Every row comes from one small tree of marks. The marks that hang from a mark follow it in brackets, in alphabetical order. Every link used is in the known rows. Which tree was each row made from?
Known rows:
Q(S): [-51 -118 264 -138 22 -154 163 134 65 334 80 60 -307 -87 -339 -96]
E(Q(A S)): [54 -269 372 -214 4 -53 161 26 136 365 141 -30 -211 -232 -317 -249]
D(P(Q(A(L)))): [116 -230 437 -281 -71 -327 -407 -253 228 213 192 16 -94 -202 63 -123]
P(D Q(A S)): [36 -220 404 -74 72 -251 -83 -13 220 247 211 -77 -290 -115 -184 -190]
Q(A S): [-17 -187 325 -263 30 -129 89 55 178 276 72 96 -242 -153 -315 -159]
P(D Q(E S)): [9 -179 354 127 242 -287 51 -60 118 344 272 -129 -334 -133 -296 -109]
L(A C): [16 -144 317 -487 -65 -92 -118 52 131 112 34 -30 -411 -8 22 30]
D(P(Q(A(L(C)) E S))): [59 -345 513 -295 37 -374 -304 -234 198 169 159 -65 -223 -371 -62 -66]
P(D Q(A E)): [96 -244 370 -77 215 -320 -217 -274 242 292 291 -118 -190 -123 -132 -150]
A(Q): [75 -215 291 -162 -118 -159 -21 -38 52 361 74 21 -15 -85 -180 -21]
D(P(Q(E))): [84 -166 257 79 167 -427 -223 -204 72 334 359 -38 -121 -191 -96 9]
D(P(Q(A S))): [56 -205 321 -45 46 -349 -164 -22 148 247 280 55 -148 -253 -137 -106]
D(P(Q(A))): [112 -206 306 -114 -1 -379 -335 -160 162 233 294 20 -77 -155 5 -81]
Q(A(L(E)) S): [31 -313 448 -608 -49 -19 -77 -52 105 247 -93 82 -329 -269 -305 -158]
Q(A E S): [-4 -228 319 -189 213 -172 137 -67 179 338 149 71 -223 -262 -408 -149]
D(P): [6 -137 152 -33 -84 -280 -163 -19 62 300 89 74 -242 -53 -95 -40]

Which tree is each row?
[7 -251 455 -364 146 -122 60 -159 238 306 38 65 -222 -306 -342 -184] -> Q(A(L) E S)
[36 -367 554 -529 -162 -48 -16 -53 192 246 -47 -120 -315 -257 -146 -226] -> E(Q(A(L(C)) S))
[102 -283 489 -446 -93 -38 -89 -190 218 340 50 -62 -162 -189 -118 -253] -> E(Q(A(L)))
[84 -275 362 -427 -147 -62 -129 8 99 151 17 -54 -182 -84 35 79] -> L(A(Q) C)
[77 -429 417 -539 -107 -15 -59 30 -18 258 -25 -124 -371 -262 -232 -141] -> L(C E(Q(A S)))
[72 -236 329 19 225 -369 -129 -155 153 299 335 15 -114 -357 -218 -95] -> D(P(Q(A E S)))
[81 -218 377 -141 27 -286 -260 -135 233 240 228 -100 -212 -9 -43 -158] -> P(D Q(A))
[55 -287 534 -172 176 -226 -114 -231 281 272 176 -101 -265 -265 -209 -218] -> P(D Q(A(L) E S))
[12 -386 492 -757 -159 -73 -198 -35 86 149 -177 5 -404 -234 -201 -97] -> Q(A(L(C E)) S)
[72 -347 470 -396 -110 -176 -164 -236 94 300 -42 -84 -80 -201 -103 23] -> A(L(C) Q(E))
[116 -228 321 -220 146 -36 29 -125 111 304 153 -2 -69 -230 -153 36] -> L(A(Q(E)))
[43 -257 399 -13 264 -281 -37 -139 219 298 280 -98 -265 -217 -276 -179] -> P(D Q(A E S))
[61 -365 444 -441 -150 8 -19 -13 -38 337 -121 30 -162 -283 -306 -31] -> A(L(E) Q(S))
[47 -388 495 -576 -190 6 -43 21 -55 275 -128 -162 -476 -238 -207 -112] -> A(L(C E(Q(S))))
[30 -315 477 -574 -15 -197 -233 -271 239 208 -27 -26 -236 -186 -90 -99] -> Q(A(L(C)) E)
[56 -208 425 -139 298 -296 39 -124 178 300 337 -25 -124 -298 -313 -116] -> P(Q(A E S))
[93 -367 377 -391 4 16 46 8 8 365 53 -50 -298 -295 -356 -194] -> L(E(Q(A S)))
